(in the rows, 128 means zero)
Known rows, with every step that occurs:
matuma, gevisel, vena, bama, resu: [198  83 108  96 108  77 108 120 170 139  98 161 149 165 208 110 145 124
 172 124  98 151  97  78 178 126 100  87 112 118 134 133 100 118  91 126]
bama, tuze, kida: [176 111 116 106  86  76  99 136 144 106 118 158 173 185 122  81 148  81
 168 122 151 111 137 150 144 122 153 105  96 127  65 134 140 160 167 146]
begasa, sibob: [129 114 119 142 111 134 116  97 143 149 147 198 164 119 130 116 148 109
 135  87 146  88 130 170 180 107 131 107 109  95 135 142 126 145 148 151]
dere, kida: [170 130 115 127  86  96 113 139 134 116 121 159 152 167 137  85 168  93
 145 109 130 126 126 152 163 134 136 124 105 117  95 141 137 132 156 103]
vena, bama: [163  91 134 114 123  81 113 100 144 120 117 157 163 161 150 114 133 124
 154  91 119 129 111 144 153 159 124 100 112  96 140 120 113 144 116 134]
bama, zedi, sibob: [138  98 115 128 145 123 125 130 143  92 155 195 150 132 131 113 157 114
 159 104 147  64 140 182 182  88 137  94  93  61 116 133 126 140 133 166]
matuma, gevisel, vena: [185  96 111 106 102  97 118 118 164 146 101 172 142 150 221 101 147 106
 156 125  98 149 103  80 181 109 115  94 113 126 136 138 104 107 106 121]
tuze, bama, siputir: [149  87 143 140 103  52 126 121 112 132 123 180 165 153 146  88 133 127
 178 118 137 103 133 134 161 143 135  97  92 108  91 134 139 137 141 168]
gevisel, matuma: [163 117 137 118 110 105 109 103 157 150 126 155 168 133 192 110 156  93
 138 115 121 139 124 114 159 118 118 104  98 131 117 141 136 125 121 132]
bama, resu, tofana: [188  95  84 136 128  69 112 140 191 139 149 152 195 168 111 125 182 126
 174  91 135 111 132 141 175 136 117 113  84 107  97 130 126 126 150 135]
rodete, siputir: [144  78 141 135 111  73 121 114 152 109 112 189 174 150 166 108 148  91
 156 129 128 109 136 131 150 103 150  88  78 115 115 145 136 160 147 149]
vena, gevisel: [178  95 126 119 115  93  94  89 150 150 113 143 149 151 179 113 132 101
 152 125 118 132 126 122 178 108 144 102 101 112 116 121 122 135 116 130]
vena, bama, resu, tofana: [186  77 107 118 130  56 106 122 172 125 128 144 185 177 119 127 155 142
 178  89 123 122 116 139 159 169 107 103  96  90 121 118 112 142 122 135]
zedi, sibob: [133 111 128 138 119 135 125 107 138 138 150 197 161 120 135 117 151 109
 141  90 142  94 130 169 183 106 136 110  98  85 132 134 121 136 134 148]
tofana, resu: [167  94  97 145 111  97 132 117 149 143 126 164 182 148 131 108 163 113
 154  89 130 118 128 142 155 142 137 120  79  99 106 126 119 103 160 128]
tuze, kida: [176 117 115 122  77  90 106 124 134 122 119 158 162 161 135  77 157 102
 152 116 126 123 135 152 148 132 138 121 117 122  97 139 138 143 162 122]
vena, bama, zedi, sibob: [151  78 128 113 142  94 116 114 139  92 132 173 153 152 134 118 137 135
 168  97 132  90 120 168 164 135 121  89 103  57 134 119 112 151 110 156]
rodete, siputir, bama, zedi: [137  58 149 145 120  50 131 125 153  62 103 196 176 158 155 107 145 102
 169 138 126  93 137 134 150  84 151  71  65  94 100 149 133 172 151 173]
mesav, matuma: [157 118 127 124 118 113 133 118 155 138 132 168 166 142 194  76 154  94
 147 110 108 140 117 127 166 123 125 104 111 140 130 134 139 116 115 122]
zedi, bama, vena, gevisel, matuma, mesav: [153 102 142 130 125  85 104  79 122 167 134 154 174 149 164 117 102 110
 149 112 111 165 140 126 194  81 118  93  84 101 138 122 124 116  95 157]
rodete, siputir, bama: [137  65 155 149 108  52 130 114 152  84  99 193 182 156 160 108 141  98
 161 132 122 112 132 124 148  95 151  79  70 110 107 150 131 168 152 162]
mesav, matuma, gevisel: [167 107 122 114 112 109 138 124 162 144 119 168 156 146 225  72 153  97
 152 123  91 149 102 102 173 116 117  98 110 144 132 137 134 106 100 117]
resu, bama, tuze, kida: [161  70 123 120  94  73 140 131 122 111  93 156 192 187 118  98 131 110
 159 117 151 119 138 133 148 114 150 106  64  84  81 123 119 142 161 147]
tofana, resu, bama, vena: [173  69  96 146 117  82 151 124 138 147 107 155 199 163 121 115 137 122
 154  89 138 127 139 132 155 118 143 116  56  66 112 124 106 100 153 137]
mesav, matuma, gevisel, vena, bama, tuze, kida, dere: [195 100 115  91  81  85 116 141 156 128  92 153 147 173 216  55 150 101
 172 145  88 163  99  79 164 135 103  91 113 143 106 141 129 121  96 111]
matuma, gevisel, vena, bama: [189  84 116  98 104  85 114 114 161 140  93 165 140 158 219 105 138 118
 163 123  94 154  95  79 174 127 106  89 116 115 143 131  97 114  94 121]
zedi, bama, vena: [141 111 135 142 129  93 124  89 119 149 141 176 178 153 125 118 108 111
 142  88 127 144 145 162 196  90 132  99  92  89 143 120 124 115 123 160]
siputir, rodete: [155  83 146 134  99  80 129  94 134 105 125 187 191 158 156  92 148 113
 150 119 126 106 140 137 153 101 160 102  87 126 110 158 128 148 142 144]
rodete, siputir, bama, resu: [150  62 143 147 113  40 122 123 166  82 106 188 194 165 146 114 152 106
 172 133 128 108 134 123 154  94 141  76  65 113  94 152 135 174 151 168]
mesav, matuma, gevisel, vena, bama, siputir, rodete: [175  76 131  99 101  79 127 118 155 130 101 173 167 164 239  69 138 116
 176 148  84 153 102  71 162 111 112  80 100 140 130 140 123 120  79 126]
resu, bama, siputir, rodete: [138  40 140 130 107  59 154 107 111 111 100 182 219 181 144 106 120 141
 163 131 142 105 143 120 149  88 158  93  43  76 102 133 122 146 137 161]
bama, zedi, sibob, begasa: [129 102 114 133 149 131 132 124 143  99 164 206 148 123 121 113 154 124
 154  99 160  50 141 193 190  82 131  88  96  48 122 134 131 144 137 174]
matuma, gevisel, vena, bama, tuze, kida: [198  83 114  89  89  73 104 125 158 130  86 158 143 174 206  93 138 111
 174 135 100 151 100  80 164 127 111  89 112 120 119 132 102 126 105 125]

Rows:
[160  58  95 146 121  86 156 130 133 118 110 164 192 160 116 114 153 134
 162  98 139 103 135 140 154 126 138 113  51  56  99 118 108 101 159 143] => tofana, resu, bama, zedi
[164 102 137 145 126  66 127 113 156 107 116 168 179 162 147 104 125 100
 148  96 126 131 134 138 169  84 147  91  97  99 124 148 121 144 139 158] => siputir, bama, vena
[177 105 119 107 106 107 130 124 166 147 109 168 149 146 240  73 151  97
 158 131  86 160 100  79 176 113 107  92 115 146 138 137 123 100  90 114] => mesav, matuma, gevisel, vena
[184  62 101 139 113  77 136 115 141 159  98 140 194 161 141 118 132 121
 156 106 131 138 137 111 156 112 137 111  51  70 107 123 106 101 137 135] => tofana, resu, bama, vena, gevisel, matuma
[182  91 115 153 109  50 124 142 149 142 134 158 167 153 113 103 165 135
 182  95 133 109 130 136 174 169 112 112  96 108  86 135 127 119 152 152] => tuze, bama, resu, tofana
[155  41 110 144 103  63 155 117 122 127 102 172 220 173 123 108 141 141
 170 115 138 108 139 122 142 118 150 109  34  71  91 126 115 116 157 148] => tofana, resu, bama, siputir, rodete
[176  80 125  98 110  67  94 104 149 125 102 169 164 167 185 114 129 124
 178 123 117 139 116  94 157 131 112  82 108 101 135 121 103 141 101 140] => gevisel, vena, bama, siputir
[180  92 118  99 116  97 127 130 164 128 107 165 145 153 236  75 147 109
 169 133  85 149  98  85 172 118 102  84 113 129 138 132 118 108  81 122] => mesav, matuma, gevisel, vena, bama, zedi
[185  77 117  94 105  74 111 115 158 137  92 168 150 166 219 104 133 122
 174 134  97 147  99  76 170 119 110  83 106 113 135 130 102 122  92 130] => matuma, gevisel, vena, bama, siputir
[197 111 124 109 130  81  84 102 166 171 123 128 161 152 206 107 117  83
 152 122 118 156 140 103 173  72 133  92  98 118 130 142 128 134  90 140] => bama, vena, gevisel, matuma, mesav
[154  52 101 143 109  72 152 122 128 137 105 167 211 169 122 113 142 137
 167 106 140 113 134 126 147 125 143 111  41  68  95 117 115 109 157 144] => tofana, resu, bama, siputir
[145  64 120 131 134  91 157 127 126  99 110 169 179 161 136 114 137 130
 152 107 143  98 138 146 166  98 142  98  66  54 114 121 112 125 140 153] => resu, bama, zedi
[196  91 112 102 114  72  90 111 167 126 108 158 163 165 169 121 147 125
 176 109 119 144 115  98 169 141  99  88 118 109 133 126  99 136 101 132] => gevisel, vena, bama, resu
[175  70 129 121 124  76 129 108 138 158  98 135 185 162 182 114 110 111
 148 118 126 153 139  97 166  79 134  97  65  80 128 130 110 124 104 143] => resu, bama, vena, gevisel, matuma, mesav
[169  82 116 153 121  50 127 130 178 102 125 165 198 170 117 117 164 128
 170  98 125 117 125 132 170 121 125 100  79 101  94 139 121 140 156 153] => siputir, bama, resu, tofana
[150  68 150 146 116  45 125 118 157  91 100 187 185 162 161 107 130  91
 160 129 125 117 140 124 151  77 156  75  70 103 114 155 131 170 145 166] => rodete, siputir, bama, vena
[181  63 103 136 113  75 135 117 142 164 102 137 197 158 158 112 135 120
 160 108 125 146 134  99 152 111 128 111  48  79 108 126 108 100 128 134] => tofana, resu, bama, vena, gevisel, matuma, mesav
[157  61 152 143 115  41 115 111 158  97  94 177 178 163 168 110 122  91
 165 140 121 121 140 115 155  72 157  72  68 103 111 151 129 172 137 166] => rodete, siputir, bama, vena, gevisel
[156 102 141 132 125  86 106  77 122 163 130 157 171 152 149 123  99 110
 146 110 118 156 142 136 198  82 126  93  86  92 136 118 123 116 103 158] => zedi, bama, vena, gevisel, matuma
[153 101 136 136 128  87 109  79 119 157 132 162 170 156 137 121  98 112
 147 103 121 150 144 148 201  83 133  95  89  87 139 115 121 117 111 158] => zedi, bama, vena, gevisel
[182  89 117 110 130  64 101 112 163 118 127 149 180 174 129 122 148 136
 172  91 129 124 114 143 162 158 111  95 106 101 123 123 118 152 113 142] => vena, bama, resu
[157  95 134 143 121  72 132 134 120 106 129 175 138 140 138  89 147 122
 172 105 135  89 134 154 172 143 128  98 106  91  96 136 130 125 143 166] => tuze, bama, zedi
[187 101 143 133 110  57 104 115 132 165 117 140 144 141 184  89 121 104
 167 117 119 143 134 106 171 124 121  97 105 117 110 145 128 124 107 155] => tuze, bama, vena, gevisel, matuma, mesav
[174  92 139 140 124  60 113 104 157 116 106 155 170 164 158 107 115 100
 153 111 120 137 133 124 174  78 149  87  93  98 121 142 118 147 127 157] => siputir, bama, vena, gevisel
[196 110 116 117 133  84  92 103 161 160 122 138 156 160 172 110 113  86
 149 109 129 139 144 130 181  75 152  95 105 102 134 135 122 137 109 142] => bama, vena, gevisel
[176  87 123  97 108  87 124 123 160 140 103 167 159 159 240  74 140 111
 173 140  86 157  97  75 167 118 105  83 107 137 135 131 124 114  79 122] => mesav, matuma, gevisel, vena, bama, siputir
[181  62  97 142 116  77 141 117 138 153 100 145 193 165 129 117 130 122
 158  99 134 131 138 123 159 114 144 113  54  65 110 120 104 102 144 135] => tofana, resu, bama, vena, gevisel
[176 110 136 144 114  66 124 125 127 147 125 162 148 144 145  90 125 106
 159  93 135 123 139 141 173 133 135 103 113 105 116 144 127 123 135 157] => tuze, bama, vena
[191  83 116  92 104  78 110 119 163 134  91 163 145 169 212 103 136 111
 170 127 101 150  97  78 170 124 111  84 109 118 129 130  99 121  98 129] => matuma, gevisel, vena, bama, tuze
[182  93 124 103 109  84  97 102 154 129 102 163 151 156 184 115 137 117
 164 108 112 148 112  99 162 142 108  91 123 106 146 123  95 129 104 127] => gevisel, vena, bama
[160  62 156 139 112  41 111 110 160 103  91 171 179 159 181 111 124  90
 163 147 117 127 138 103 152  71 149  70  65 108 108 155 131 171 130 165] => rodete, siputir, bama, vena, gevisel, matuma
